Each row was made from one walk, in order. Every step used is in the known rows, and no mark comes twice. Write each row's walk.
Known rows
pekolup, devag, levu, rasosi, lizo: [-13.7  29.8   8.3  44.1  -4.3   9.1   9.5 -20.1 -22.9   3.2  10.4  28.3
  19.8   9.6 -24.8  43.2 -16.8 -19.3  -2.9   9.4 -15.2 -52.5   6.1]
lizo, geven, pekolup, devag, lisog, vumale: [  5.6  -8.5  -5.6  -4.7 -13.0 -18.2 -16.9   4.7  46.0  17.3 -14.7 -15.6
  -1.6   7.6  33.2 -56.0  37.3 -14.7 -34.2  13.7 -38.3 -11.8  57.5]
rasosi, lizo, geven, pekolup, devag: [ -1.6   6.5 -25.4  -7.0 -12.4  10.8 -24.2  -7.4  25.3  -6.1 -12.5 -33.7
 -12.2  13.2   4.0 -21.9  14.6  -9.2 -29.8   3.1  18.5  -2.3  -8.8]
lizo, devag: [ -2.7  18.1   7.3   9.7   3.9 -17.8  10.3  11.6 -18.4 -11.8   4.8 -18.6
   2.1   1.8  12.1 -15.9  -4.4 -22.6  28.0 -12.4   9.6  -0.5   7.4]
vumale, lisog: [ 11.3  -0.8  13.4   0.0  -9.3 -26.0   7.9  11.2 -23.5  -8.0   7.2  -9.4
 -26.0 -30.2   8.0 -14.1   4.1  21.7  42.3 -14.7  -3.5  -9.8   6.7]
geven, pekolup: [  6.3  -8.0 -34.4 -37.5  -5.7 -27.4 -39.6 -20.5  11.3 -34.0 -16.7 -15.3
 -11.7   8.1  10.0 -20.6   4.4   7.4  10.7 -14.4  -8.1  18.7  -8.2]
rasosi, pekolup, geven, lizo, devag, lisog: [  4.0 -25.6  12.2 -15.6  17.0  25.5  18.1  36.3   6.7  13.8  10.1  19.9
 -14.8 -20.3  -2.7 -18.9  35.4  36.0 -35.1 -15.0   6.6  -0.4  15.0]
rasosi, lizo: [ 29.2   7.4 -10.0 -21.9  -1.3  -6.4  -6.7 -10.4 -32.7 -21.4   3.2 -17.7
  -9.4 -17.5 -27.0  18.8  -9.6 -10.2  14.0 -14.1   1.5 -10.8 -27.1]
geven, pekolup, rasosi, lizo, devag: [ 10.0   7.0 -14.9   2.4  24.2 -14.6   2.3 -10.7   4.4   9.4  -3.3 -12.2
  10.3  31.8  -2.0  17.0  -8.0   1.5  -0.5   3.0  14.9  32.4 -25.1]
pekolup, rasosi, lizo, devag, levu: [  8.4  26.0   4.6  28.6  36.2  -7.0  15.5 -10.2 -35.6  35.8  32.2  -4.4
  25.5   6.3  -0.8  30.0 -21.7  -9.0   6.0   2.2   7.0   5.1 -14.1]
rasosi, pekolup, geven, lizo: [ 21.4 -32.6  -5.4 -48.3  -1.0  13.7 -12.5  16.0  21.5 -26.7 -17.3  26.9
 -35.4 -19.7  -7.2  -2.9  18.1  36.7 -15.4 -11.9  16.6  -5.1 -13.1]
devag, levu, rasosi, pekolup: [-24.6   7.1  10.7 -23.1   2.0   2.3 -22.4 -17.2 -30.9  -5.7  17.0  39.3
  29.8  -9.6 -10.3  43.4 -23.2  -6.9  18.1  -2.9  -1.0  -4.0  -6.5]
pekolup, rasosi: [ 37.9 -12.5   4.4  -7.3   6.6 -23.1  15.8   6.0   6.1  -9.2 -15.0   9.3
 -19.2   7.8  16.6  11.1 -21.1   9.8  40.1  -3.6  -8.6  23.1  -8.1]
lizo, geven, pekolup, devag, lisog: [ -7.1 -14.3 -17.9  -1.5 -13.0   6.7 -13.7   8.6  35.6   9.7  -8.1 -25.7
 -13.4   5.1  30.8 -54.8  31.3  11.2 -29.3  -3.3 -17.9  11.0  30.3]
rasosi, levu: [  1.0 -16.0   0.3 -32.4   0.8  -0.2  -0.7  10.5  -2.6 -24.0  -4.4  -3.7
  12.5 -21.2  12.0 -14.3  -6.6 -16.1  32.3 -11.0  17.9   3.6  -2.7]
lizo, devag, lisog: [  3.3   6.0  13.8  13.6   8.1  -9.0  22.5  18.8 -27.7  13.1  17.3 -16.2
   7.4 -14.7   8.9 -25.0  10.6  -6.3  13.3 -17.6 -17.9   3.3  24.2]
levu, rasosi, lizo, geven: [  3.0  13.2   9.5  -2.3 -29.7  20.0   6.9  -1.1 -27.9   2.3  -1.9 -24.3
  -8.4 -11.6 -43.6  36.5 -17.9 -32.7  -0.4  15.4   8.9  -1.7 -31.2]
lizo, geven: [ 12.8  -1.1  -2.3 -22.0 -21.6  -2.5  -9.4  11.3 -10.7  -9.0  -5.0 -42.3
 -21.6 -18.7   8.6 -25.8  -2.4 -20.3  15.5  -4.7  11.5  15.7  -9.4]
lizo, geven, pekolup, rasosi, levu: [ -6.7 -35.3 -15.6 -40.9   4.4   6.8 -15.1   7.8  46.8  11.8 -16.9 -22.5
   9.3   7.9  35.0 -26.4  -2.8  -2.6   1.2  15.4  32.6  62.7 -15.4]
pekolup, devag, lisog, vumale: [ 26.4  -2.0  19.6  15.3  -1.3 -29.0  17.5  12.8  16.3   1.6  -8.4  21.9
  -1.4  -5.8  22.2 -27.9  20.7 -10.5   5.1  -2.1 -55.1 -43.6  67.8]
rasosi, levu, devag: [-14.5 -31.2   7.8 -13.8  -3.2  17.8  28.1  19.6   6.9 -27.8 -12.4  13.6
  20.4  -4.0   3.5  -3.0  -9.8  -5.0  33.2  -5.2  35.0  -8.2   4.6]
vumale, lisog, rikil: [ 31.4  15.8  29.0  17.1   7.0 -30.1   5.5  -9.9 -35.4  -9.2  21.4 -28.1
 -12.1 -54.4  17.2 -11.5  -2.5  21.3  45.8  -8.7 -27.9  -8.7  -0.3]
lizo, devag, levu, rasosi, pekolup, geven: [-40.6  12.8  20.2  -2.5  10.6  25.4   9.0   6.6  -8.2  10.0  18.9  29.7
  37.6   8.5  11.2  23.4 -13.7 -28.6 -10.8  11.0   7.3 -12.9  19.5]

Which walk is each row?
[ 27.8 -38.5  37.9  18.5  31.1  20.3  57.0  15.1   4.4  11.2   9.6  18.4
  35.5 -26.1  20.8  10.1 -15.4  25.6  29.8   8.3 -17.8  20.9  11.5] -> pekolup, rasosi, levu, devag, lisog, rikil
[  8.8  -5.2  -1.3  13.7  -3.3   1.2  21.8  22.1  17.7  -6.2 -12.0  -5.5
 -34.9   2.2  -1.9 -25.7  19.5  11.7 -16.1  -5.2   6.8 -13.6   6.5] -> pekolup, geven, lizo, devag
[-35.7  34.4  15.7  38.4  -1.1 -10.8   9.9  -9.6 -35.8  14.1  21.2   7.1
  32.4   8.9  -6.0  19.0 -20.1 -33.4  17.0   5.2  -9.4 -12.2  12.0] -> lizo, devag, levu, rasosi
[-24.5  12.4   2.5  44.0  -5.2  11.2  17.0   1.8  -0.3  16.4   4.7  20.1
  -3.6   7.0 -20.2   8.7   5.9   1.5 -29.8  14.3 -10.7 -29.5  13.3] -> pekolup, geven, lizo, devag, levu, rasosi
[-10.3 -14.6   0.4 -20.1  -2.9  22.2 -16.4  -5.5   4.2  -1.9   0.5  53.6
  -4.8 -10.6 -25.0  31.8   1.2  25.1 -26.7   5.7  -1.2 -19.0  -6.3] -> devag, levu, rasosi, pekolup, geven, lizo
[  5.1  17.4  10.4  32.3  -3.1  24.6   0.2 -21.9   1.9  20.3   9.2 -26.5
  13.9 -12.0 -12.4   7.7  10.7  -7.7 -40.5  21.2 -41.4  -4.3   3.1] -> levu, rasosi, lizo, geven, pekolup, devag, lisog, rikil
[  1.9  11.3   5.0  22.2   2.1 -17.4   7.4   9.0 -11.9  -5.1  -1.0  -5.7
 -25.4  -4.9 -16.4 -18.4  14.5  14.2   6.4 -17.4  13.8  -3.6  -9.8] -> geven, lizo, devag
[ -8.0  25.2  -0.4   5.3 -16.1  21.8 -13.2 -18.4 -45.1  20.5  22.4 -20.8
  14.7 -16.9 -39.5  39.3 -20.4 -34.3 -15.2  15.6   2.0  -9.4 -27.8] -> devag, levu, rasosi, lizo, geven
[-11.4  21.7  -6.1  29.8  13.0 -17.7 -11.9  -9.6 -27.1  15.2  23.6  -3.3
  -3.9 -12.2 -12.2 -16.2  11.9  12.2  -7.0 -15.5   5.4 -10.8  -6.1] -> geven, lizo, devag, levu
[ 39.4  -4.4   3.3 -12.0  -0.6   5.7  12.3   9.5  -8.6  16.1   1.2 -28.9
 -18.9  -5.7  -8.8  21.0 -18.6  -6.7   4.5   9.8  17.8  28.2 -35.9] -> pekolup, rasosi, lizo, geven
[-10.1   7.9 -19.5 -19.9 -28.3  11.3 -26.9 -21.8  -2.8  -3.1 -12.9 -30.5
  -0.7   7.5 -39.5  25.2  -7.2 -22.2 -22.4  17.5  10.0  17.8 -34.7] -> levu, rasosi, lizo, geven, pekolup
[-12.2  -2.3 -22.3  -6.2 -18.7  -2.6 -25.9  -0.1  41.4 -12.3 -20.9 -28.4
 -18.4  20.6  34.6 -49.3  16.0  -7.3 -12.6   1.4   9.5   7.4  14.3] -> lizo, geven, pekolup, devag
[ 23.9 -18.4 -23.8 -25.3   7.7 -30.5 -16.5 -14.5  30.5 -15.2 -24.9   3.9
 -12.0  28.0  19.8  -2.0  -8.3  21.9  21.2  -1.3 -10.5  43.0 -13.4] -> geven, pekolup, rasosi
[ -7.8  38.5  -5.2  18.0  21.9  -4.6  -5.4 -16.0 -53.1  15.9  40.3 -22.6
  30.0 -11.1 -14.3  12.3  -7.0 -25.0  -2.1  -9.6  10.8 -16.7 -13.7] -> rasosi, lizo, devag, levu
[ 16.2  -8.3   8.7  18.2  -0.5  -4.6  21.7  18.3   4.0  -5.4  -0.4  12.0
 -13.3  -7.9  22.6 -27.4  13.5  10.9  11.1 -18.2 -33.7 -24.2  41.9] -> pekolup, devag, lisog
[ -4.9  19.4 -24.9  12.6  35.7 -13.4 -17.6 -30.2 -10.0  32.4  22.0  -9.3
  30.7  26.2   3.0  16.3  -8.0   2.9 -16.6   5.1   6.3  25.6 -22.6] -> geven, pekolup, rasosi, lizo, devag, levu
[ 31.9 -24.4 -17.4 -15.4 -12.8   1.6   0.3  10.7  25.3 -25.2 -22.7   2.2
 -50.7  -9.6  -8.9 -14.7  16.8  29.1 -12.4  -5.8  -7.6 -14.7  -3.2] -> pekolup, geven, lizo
[-20.5   1.9  31.8   1.4  -8.2   9.0  14.3  11.9   9.9 -25.8 -15.3  54.3
   4.9  16.3   4.9  28.4 -14.1  -7.3  27.8  -1.4   6.7 -24.7  17.8] -> levu, rasosi, pekolup, devag
[-18.2   8.7 -35.0   6.8   6.5 -19.5 -37.6 -30.1  21.0 -13.2  -1.0   7.0
   9.4  23.1  34.1 -30.5  10.5   7.3  -7.5  -9.4 -15.0 -15.2  22.8] -> geven, pekolup, devag, levu
[-12.1 -50.7 -11.7 -20.1   9.6   9.7  18.2   6.5  51.1 -12.9 -29.9  27.2
  22.8  32.1  19.4   2.2 -11.6  24.0  20.5   7.5  31.5  33.5  -3.8] -> geven, pekolup, rasosi, levu, devag
[-21.7  -5.6  25.3  -0.1  -5.9  25.5  23.4  25.0  14.7  -4.0 -11.3  41.4
 -10.7   8.9 -24.0  20.2   5.6   9.7 -17.8   7.8  20.6 -12.9   0.3] -> levu, rasosi, pekolup, geven, lizo, devag
[-23.4  21.3  11.6  43.2 -10.6  -3.9   8.4 -10.6  -3.1  -3.1   2.7  34.5
  13.1  15.7   7.4  15.8 -14.2 -15.8  15.0   5.6 -26.1 -41.8  30.4] -> pekolup, devag, levu, rasosi
[ 33.0 -12.5 -30.0 -26.9  12.2 -18.2 -15.3 -24.1  13.3  -7.7 -15.5  -3.2
  -7.3  19.2  -8.5  26.7  -8.9  18.6   3.2  -0.6  -1.0  31.4 -36.1] -> geven, pekolup, rasosi, lizo
[ 20.8   8.7  -6.3 -23.5 -13.2  10.4 -11.1   1.8 -26.3  -1.2   6.7 -48.2
 -15.3 -23.6 -21.5   3.0  -4.8 -22.1  -2.2  -1.7  21.1   5.5 -33.2] -> rasosi, lizo, geven
[-14.7 -18.5  29.6   5.1   0.7  34.0  33.2  32.1   3.9  20.6   2.9  43.0
  -7.0  -5.7 -24.4  13.3  21.3  24.5 -33.9   2.1  -4.0  -7.1  17.1] -> levu, rasosi, pekolup, geven, lizo, devag, lisog
[ 14.7 -18.6 -21.8 -28.7  -6.8 -11.8 -20.4  -1.6  36.8   6.3 -19.7 -28.3
 -18.8  19.8  26.0 -20.9  -5.5   9.1   0.3   9.1   5.8  57.6 -16.6] -> lizo, geven, pekolup, rasosi
[-44.5  15.1 -16.2  23.6 -21.7   7.1 -28.7 -19.1  27.7  10.1  -5.6  -3.8
  12.7  27.9  16.6 -13.9  -0.3 -16.8 -25.0  18.5  -9.1  -5.2  19.2] -> lizo, geven, pekolup, devag, levu, rasosi
[-42.9  18.3  20.8  15.9  10.9   6.9  -7.3  -8.3 -31.2  16.9  22.7  43.9
  21.1  -5.1 -30.8  32.3  -0.6  12.8  -7.8  -4.8  19.3 -11.1 -15.0] -> geven, lizo, devag, levu, rasosi, pekolup
